Every row comes from one small tree of marks. Brackets hold a mark, then the marks that hang from it, in the order of their numbers. Every link used is in the known rows. Which tree was each row made from?
Known rows
[z_973 z_198]: [-14.5 -27.1   0.8   7.8  -3.2  27.3  -7.2  29.2  -9.3  -4.9   9.7  -7.3
   3.4  25.9  14.6  22.9  -7.3  27.7  -4.7 -14.7  21.2 -23.0   2.9 -49.5]
[z_663 z_92 [z_271 z_344] z_814]: [-10.3  34.4 -42.3  30.8   3.8 -23.1   9.1  46.7  41.6 -17.6  65.4  10.6
 -40.7  24.9 -18.8  -3.5  16.4  -4.9  14.1 -18.2  38.4  13.0  21.9  17.5]
[z_973 z_198 [z_814 z_663]]: [-15.7 -56.5 -14.8  11.1 -26.1  28.5 -16.7  -3.1 -14.7 -15.7  -2.6  -2.7
  13.0 -14.0  18.2   8.9  -3.3  37.6   2.3  10.1  24.9  -3.1   2.2 -44.4]
[z_973 [z_814 [z_663 z_271]]]: [ -0.4 -40.3 -13.5   0.6 -22.5  11.4 -23.7  -1.6 -13.8   3.1  22.1  -5.9
  15.9 -19.2  19.0  -0.2  16.1   8.3  17.6  18.6  17.2   5.5  11.4  -8.8]
[z_973 z_198 [z_814 [z_663 [z_271 z_344]]]]: [-35.7 -44.8 -20.0  11.7 -26.5  10.9 -15.8  -0.5  -6.4 -16.9   0.9  -3.8
  11.4  -7.4  14.1   1.0   4.2  34.7  13.9  16.4  33.0  -4.8   7.2 -40.4]
[z_271 z_137]: [ -7.6 -11.0  27.5  15.7  10.9  -1.0 -35.1  36.4 -11.0   7.4  -9.3 -16.0
  10.5  10.2  16.8  10.8   1.0   2.1  10.6   6.1   8.5  -0.5   8.5 -23.2]
[z_137 z_271]: [ 21.4 -32.8  39.5 -12.5   7.1  19.0 -10.9  10.0   3.6  29.5  28.7 -17.7
  -8.3   9.5  43.2  33.8  16.6   9.8   3.8  -3.0 -11.0 -31.6  18.1 -10.4]
[z_814 z_663]: [ 20.6 -34.4  -8.9  -2.4   6.1   5.1  -9.2  11.8 -19.7   8.8  12.2  -8.1
   9.3   6.1  12.3  25.0   0.9  -8.8  19.9   1.5   9.7   5.7  11.3 -36.7]
[z_198 [z_973 [z_814 [z_663 [z_137 z_271]]]]]: [ -1.7 -32.3   9.9  -5.7 -19.9  19.8 -27.6 -13.8  11.2  14.4  14.9  10.8
  33.5  -5.2   0.3   5.3  11.8  42.3  28.8  25.7  19.5   9.9   0.7   7.6]
[z_973 z_198 [z_814 [z_663 z_137]]]: [-15.0 -46.3 -16.7  25.9 -36.2  23.5 -20.9  -9.1 -12.9 -23.5  -3.9  -2.0
  11.5 -10.4  12.3   3.4  -1.4  39.3  10.5  18.8  26.8   6.9   6.7 -29.8]
[z_814 z_973]: [ -8.7  -4.7  14.8  -4.3  28.6   5.1  -8.0  11.6 -24.0  24.3   3.7  -1.5
  -7.9  -5.3   2.2  22.9   0.3  20.8   5.3   5.4 -13.3 -11.5  -4.5 -14.2]
[z_814 [z_663 z_137 z_271] [z_973 z_198]]: [-42.0  -2.7  -6.8  16.7  -2.7 -33.6  -5.1 -10.4 -46.2 -12.1  -3.4  -2.0
  12.5 -12.3  -7.9  24.3   2.5  23.9  36.8  47.4   5.8   6.8   2.2 -13.1]
[z_973 z_198 [z_814 [z_663 z_271]]]: [-31.0 -49.8 -17.1   9.9 -32.6  15.7 -17.3  -0.4 -15.8 -17.6   8.9  -4.0
  19.7 -14.8  20.8   6.4   4.4  35.2   9.7  19.4  28.5  -5.8   5.1 -34.4]
[z_198 [z_973 z_814]]: [ -9.7 -26.9   6.5 -12.1 -11.2  34.4 -28.6   7.0  13.2  18.7  19.0  13.6
  32.1   3.4  -4.8  -0.2   7.7  43.7  15.4   5.9  23.8   3.5  -5.4  -0.2]
[z_814 z_663 z_973]: [ -2.6 -18.2   2.8  -5.3  26.9 -12.4  -4.9  -6.9 -38.0  17.4  -8.3  -2.0
   2.2 -18.2   0.6  28.2  -0.9   8.8  21.2  22.3 -10.3   4.1  -2.6 -27.9]
[z_973 z_198 [z_814 [z_663 z_92]]]: [ -6.8 -46.4 -28.3  23.0 -26.0  22.2 -16.2   1.3  -6.2 -22.1   3.1  -0.9
  -4.2  -4.2  14.1  14.4  -6.7  39.1   2.3   0.1  36.3   1.8   6.0 -35.2]
[z_344 [z_271 z_137]]: [-28.3 -10.3  45.7  27.2  -7.3  -2.1 -22.4  22.0   0.8  27.5   2.2 -27.7
  28.0   9.3  49.2   4.9   9.0  27.3  16.4   1.3  16.1 -20.2   0.2  -3.4]
[z_92 z_853]: [ 21.8 -13.1 -17.9  -9.3  -5.1  17.1   1.9  26.1   6.2  10.2   1.5  -3.0
   2.1  39.8  -3.9   4.0   1.5  -5.4  15.3 -28.8 -15.9 -38.1  -0.8 -26.4]
[z_814 [z_663 z_271]]: [  2.5 -23.4 -12.6  -3.7  -4.3 -13.2 -10.0  15.3 -23.1   7.4  28.0 -10.4
  17.3   3.4  14.0  21.2  12.0 -13.0  29.0  15.0  16.3  -0.2  15.3 -22.7]
[z_663 z_92 [z_137 z_271] z_814]: [ 39.0  18.0 -10.7  52.3 -12.0  -2.4   1.8  10.8  34.3 -17.3  60.2   7.1
 -45.1  14.2  -3.7  14.3   9.7   3.0   7.3  -4.5  12.6  22.3  25.3  48.8]
[z_271 z_137 z_344]: [-30.0   2.4  16.6  18.9  24.9 -13.5 -30.2  40.2  21.2   0.4 -31.9 -14.6
 -11.9  29.1  -2.3 -10.4   1.8   5.3  26.4  -4.5  17.5   5.9  12.0 -44.1]
[z_663 [z_92 z_853] z_814]: [ 36.8  15.2 -47.0  24.5  -1.7   7.2  18.3  35.0  33.6 -13.2  43.1  17.5
 -37.5  28.2 -22.0   4.8  -1.7  -8.7  -2.3 -39.0   6.8  -3.6   5.1  12.3]
[z_198 [z_973 [z_814 [z_663 [z_271 z_344]]]]]: [-22.8 -23.4  -6.5 -10.7 -11.8  13.8 -24.8   0.6  14.9  12.3  14.4  12.4
  32.8   0.8 -10.8  -4.1  11.6  38.1  31.7  17.8  30.0  10.3  -1.3  -6.4]
[z_814 [z_663 z_137]]: [ 21.6 -22.0 -12.4  18.3  -9.3  -0.3 -13.4   2.6 -17.5  -3.9  10.2  -8.3
   9.0  11.5   3.3  16.5   1.5  -8.9  31.2  13.4  13.0  19.3  15.9 -15.8]

Which tree is each row?
[-13.7 -27.9  -3.1 -10.3 -17.7  16.8 -25.9   0.3   5.0  14.9  20.7  12.9
  40.6  -4.2  -4.9   1.5  12.1  36.1  28.1  19.8  27.7   8.0  -2.2   1.2] | [z_198 [z_973 [z_814 [z_663 z_271]]]]
[  5.1 -24.9 -18.3  -4.4 -17.0  19.1 -19.8   0.2  17.3   9.7   9.9  16.7
  25.8   9.1 -15.5   2.0   2.8  38.2  27.7   4.3  23.4   4.8  -5.8  -1.0] | [z_198 [z_973 [z_814 [z_663 [z_92 z_853]]]]]
[ -5.9 -38.4 -30.8  37.9 -34.0  17.1 -18.9  -3.4  -5.3 -33.1   1.7  -0.4
  -4.1  -1.6   7.7   8.9  -5.9  40.6  11.6   8.5  37.3  11.7  10.2 -22.0] | [z_973 z_198 [z_814 [z_663 z_92 z_137]]]
[-24.1 -25.4  -0.9   0.4  20.2 -10.5   1.8  -7.3 -41.4   2.9 -17.9  -0.8
   2.4 -15.4  -0.2  34.2  -9.5  26.8  15.4  20.8  -2.7  -2.3  -6.5 -44.4] | [z_814 z_663 [z_973 z_198]]
[-18.5  -1.9   1.6   9.5  15.8  12.7   8.4  14.2  -8.6   0.5  25.9  16.0
  -8.0 -18.1  -9.9  11.0  -1.4  16.6 -14.5  -0.7  -7.0   0.4  -5.7 -11.8] | [z_663 [z_814 [z_973 z_198]]]
[-43.3 -13.7  -5.0  -2.7  12.0 -28.2   1.1  -3.3 -45.5   1.7  -1.1  -2.5
  10.1 -17.3   0.2  30.6   1.5  23.1  25.0  33.9   4.1  -9.4  -2.9 -33.3] | [z_814 [z_663 z_271] [z_973 z_198]]
[-24.7  27.2 -17.3  32.8   9.7 -43.0 -21.0  52.6  23.0 -12.1  18.6 -10.8
 -27.9  40.2  -3.8   3.3  10.1   4.5  34.3  -5.1  43.5   2.8  23.2  -1.4] | [z_663 z_92 [z_271 z_137 z_344]]
[-59.5  19.4  12.2  15.6   4.1 -30.5  -6.4  25.0 -19.7  -8.4  26.4   7.4
  12.1 -27.6  -5.6   1.0  13.5  10.3   4.8  33.9   1.6   0.9  -1.5   7.8] | [z_663 [z_271 z_137] [z_814 [z_973 z_198]]]
[ 18.9  -7.7 -41.0   8.3  -7.9 -25.0   2.3  20.6  -5.3  -6.8  24.5  -5.2
  -4.2  25.5  -0.2  20.6   5.5 -14.0  36.9  -4.4  20.0  -6.6  14.6 -12.1] | [z_814 [z_663 [z_92 z_853] z_271]]
[  5.5  25.0 -34.0  27.6  -5.7 -15.2   5.2  44.0  19.7 -12.7  80.9  11.1
 -26.0  11.3  -5.2   9.1  16.1 -10.7   3.4 -12.0  31.6   8.1  18.3  31.7] | [z_663 z_92 z_271 z_814]
[-10.0 -11.1 -18.6  16.8  22.6 -20.9   4.0  -0.1 -28.9  -7.3 -11.0   2.7
 -19.6  -2.7  -5.8  39.9 -15.1  29.2  16.9   9.1  12.6   3.9  -2.2 -34.1] | [z_814 [z_663 z_92] [z_973 z_198]]
[-46.9  22.1  14.3  10.2  10.8 -31.3  -9.0  24.4 -17.0   1.6  33.1   7.1
   8.5 -29.7  -6.9  -0.7  19.5  -1.4   7.8  33.6  -3.6   7.0   1.8  19.1] | [z_663 [z_271 z_137] [z_814 z_973]]
[ -2.8  23.4 -26.4  22.8  -9.3 -38.9 -10.8  47.8   8.3 -10.7  19.2  -7.5
 -13.4  40.9  -3.8   5.6   6.7  -3.7  32.3  -9.2  20.3 -22.1  11.9  11.0] | [z_663 [z_92 z_853] [z_271 z_137]]
[-26.4  34.9 -21.6  34.4 -17.8 -20.3  -3.6  22.9  26.6 -20.9  52.3   6.9
  -6.4  13.9 -24.2 -23.7  26.4  -9.8  30.0  17.5  20.6  22.4  23.6  29.4] | [z_663 z_137 [z_271 z_344] z_814]
[ 21.4   5.0 -45.8  28.1 -21.1 -32.4  -4.1  11.6  -4.7 -17.8  25.0  -3.5
  -4.4  29.4 -11.8  12.1   6.4 -11.6  47.1   6.7  20.2   7.8  18.6   7.4] | [z_814 [z_663 [z_92 z_853] z_137 z_271]]
[-36.5 -45.8  -9.7  14.3 -30.8   6.4 -24.3   1.1 -19.1 -20.2  -3.7  -5.7
  20.8 -18.6  21.2   4.5   3.9  34.6  12.0  26.4  28.9  -2.4   5.5 -34.2] | [z_973 z_198 [z_814 [z_663 [z_271 z_137]]]]
[-28.6 -40.3 -19.3  24.1 -40.9  12.2 -22.0  -7.0 -15.1 -26.5   7.5  -4.0
  18.7 -11.1  13.5   2.1   4.7  35.4  17.4  27.9  30.0   2.3   9.0 -20.6] | [z_973 z_198 [z_814 [z_663 z_137 z_271]]]
[ -7.1 -37.6  -6.3   6.7 -22.0   3.9 -31.7   0.6 -16.0  -0.2  11.3  -8.8
  17.8 -23.1  21.4  -2.1  15.6   8.0  20.0  25.6  16.6   7.3   9.5  -7.9] | [z_973 [z_814 [z_663 [z_271 z_137]]]]
[-22.8  -8.6  -1.1 -10.2  19.5 -30.3  -2.7  -2.6 -43.0  15.5   8.2  -2.9
   8.9 -20.9   0.6  25.9  10.5   4.8  30.7  34.9  -4.9  -1.5   1.5 -14.8] | [z_814 [z_663 z_271] z_973]
[-29.6  17.5  -2.0   2.3   6.8 -15.1   6.8  20.0 -12.3   7.1  57.0  11.1
   2.5 -23.6  -6.5   3.5  23.4  -1.3   4.5  20.1  -4.6  -1.4   3.0  20.0] | [z_663 z_271 [z_814 z_973]]
[ -2.8  21.1  -2.9  34.6   0.5   2.8  -1.4   1.8  -4.1  -8.3  31.0  13.1
 -10.6 -12.8 -24.3  -2.1   7.3   6.4   7.1  17.3 -10.6  26.1   4.6  30.1] | [z_663 z_137 [z_814 z_973]]
[-17.6 -18.8  13.2  15.2   5.7 -18.5  -2.9 -24.7 -35.5  -2.9 -16.6  -5.5
  -2.0 -16.4   2.9  35.0  -1.5  31.5  27.9  38.8  -9.5   3.1   2.9 -19.1] | [z_814 [z_663 [z_137 z_271]] [z_973 z_198]]
[ 14.8  21.4 -23.5  29.2  24.0  -0.8   9.6  23.6  13.1  -4.3  42.9  18.6
 -43.3  -1.4 -17.6  17.3  -2.5   8.3  -9.0 -17.4   7.5  16.4   4.0  18.7] | [z_663 z_92 [z_814 z_973]]
[-22.6 -12.1  -3.6  21.1   7.3 -17.1  -3.6 -15.2 -41.2 -10.4 -19.1  -0.1
   2.6 -11.0 -11.7  25.0  -8.6  27.4  27.4  32.1  -0.6  11.7  -1.9 -26.1] | [z_814 [z_663 z_137] [z_973 z_198]]
[ 40.6  33.6 -52.1  53.9 -21.4  -2.1  10.1  22.2  33.8 -31.5  40.3  16.3
 -36.7  36.1 -35.1  -6.3  -0.7  -6.1  15.0 -22.7   8.1  16.8  12.6  39.0] | [z_663 [z_92 z_853] z_137 z_814]
[ -8.1 -16.9 -17.3  -3.3   3.3 -19.4  -8.4  16.1  -7.3   4.1  17.1 -10.9
   7.0  12.8   4.6  10.9  13.3 -12.9  37.6  10.5  21.0   2.2  17.8 -31.9] | [z_814 [z_663 [z_271 z_344]]]
[ 24.4 -38.6 -24.8  15.3 -13.7  20.0 -21.5   0.9  -1.1  -1.1  16.3  -4.0
  -5.8  -8.8  14.6   7.5   4.9  12.5  10.6   1.7  22.5  12.7  12.3 -10.2] | [z_973 [z_814 [z_663 z_92]]]
[-53.1  -8.4  -9.8  -0.3  18.1 -34.1   2.5  -1.4 -31.2  -3.1 -12.8  -1.7
   2.2  -8.8  -6.3  20.7   2.5  25.0  32.7  33.0   8.5  -5.3   0.1 -44.0] | [z_814 [z_663 [z_271 z_344]] [z_973 z_198]]
[-11.3  21.8 -34.6  22.8   5.6 -23.7  -5.3  48.6  29.6  -6.4  40.9  -6.6
 -35.1  46.6  -3.9   7.9  12.7   5.4  29.8 -20.0  44.7  -3.9  24.0  -1.5] | [z_663 z_92 [z_271 z_344]]
[ 34.3  27.3 -37.3  61.3 -12.3   0.6  -0.4  25.4  28.6 -27.8  54.8  14.5
 -37.0  21.4 -22.7   2.3   1.2  -2.7   6.8 -13.4  25.4  37.3  20.4  41.0] | [z_663 z_92 z_137 z_814]
[ -5.1 -28.0  -3.0  -1.8 -19.6  22.5 -26.5  -7.2   7.1   8.6  13.3  12.8
  34.9  -1.9 -11.0   0.7   6.9  39.8  29.1  21.0  26.7  18.5  -2.4   4.0] | [z_198 [z_973 [z_814 [z_663 z_137]]]]
[ -7.4  39.9 -38.7  50.5 -12.4 -34.1 -12.4  35.8  31.2 -24.6  38.4  -6.3
 -34.8  55.0 -18.3  -2.0  15.6   6.9  46.0  -3.3  46.4  16.3  32.7  27.4] | [z_663 z_92 z_137 [z_271 z_344]]
[-11.9  25.7 -14.8  31.9 -27.6 -10.6  -5.6  19.7   4.6 -16.3  67.8   6.3
   7.3   1.6 -11.4 -10.6  24.9 -11.9  19.9  20.7  12.7  17.8  19.0  44.0] | [z_663 z_137 z_271 z_814]
[ 30.7 -12.0 -17.5  29.8  -0.3 -16.5  -8.5   2.3  10.7  -9.4  12.6  -8.7
 -25.7  24.2   3.6  24.4   3.2  -0.1  38.7   4.7  20.6  19.7  25.8  -4.8] | [z_814 [z_663 z_92 [z_137 [z_271 z_344]]]]
[-28.1  12.9   8.0  15.5  -6.0 -19.5 -12.7  37.7  -3.2  -3.2  47.0   1.7
  14.3 -12.0   3.1  -6.6  23.1 -13.6   7.6  19.3   9.6   5.4  10.2  15.7] | [z_663 [z_271 z_137] z_814]
[ -4.7 -33.0  -0.6 -11.3 -11.8  24.4 -25.9  -2.7   7.0  15.4  12.7  13.9
  37.6  -3.8  -5.5   2.5   6.0  38.5  23.2  14.2  26.0  11.7  -4.7  -6.0] | [z_198 [z_973 [z_814 z_663]]]
[-18.3  32.1 -34.6  25.7   1.1 -46.4  -7.5  51.0  32.0 -16.6   3.0  -6.6
 -29.4  53.5 -17.1  -6.3   9.3  -0.7  42.9 -15.7  25.6 -16.7  15.6  -4.2] | [z_663 [z_92 z_853] [z_271 z_137 z_344]]
[-20.8 -40.3 -29.9  21.9 -30.4   8.5 -15.8   4.5  -9.4 -23.2  13.7  -1.9
   1.5  -5.3  16.0  10.5   0.6  37.2   8.5  10.3  40.9  -2.9   8.7 -25.9] | [z_973 z_198 [z_814 [z_663 z_92 z_271]]]
[-44.5  14.4  -2.2   5.8   2.9 -13.5   7.7  20.8 -15.5  -1.9  49.0  12.4
   4.9 -20.2  -7.0   6.8  17.1  10.6  -1.1  19.4   1.0  -7.9  -0.2   7.7] | [z_663 z_271 [z_814 [z_973 z_198]]]
[-43.2  30.8  -9.0  34.1 -16.5 -22.2   0.6   7.7 -12.4 -19.7  47.8  12.0
   5.1 -13.8 -20.7  -4.6  17.9  14.7  16.4  35.4   3.2  11.9   8.0  37.7] | [z_663 z_137 z_271 [z_814 [z_973 z_198]]]
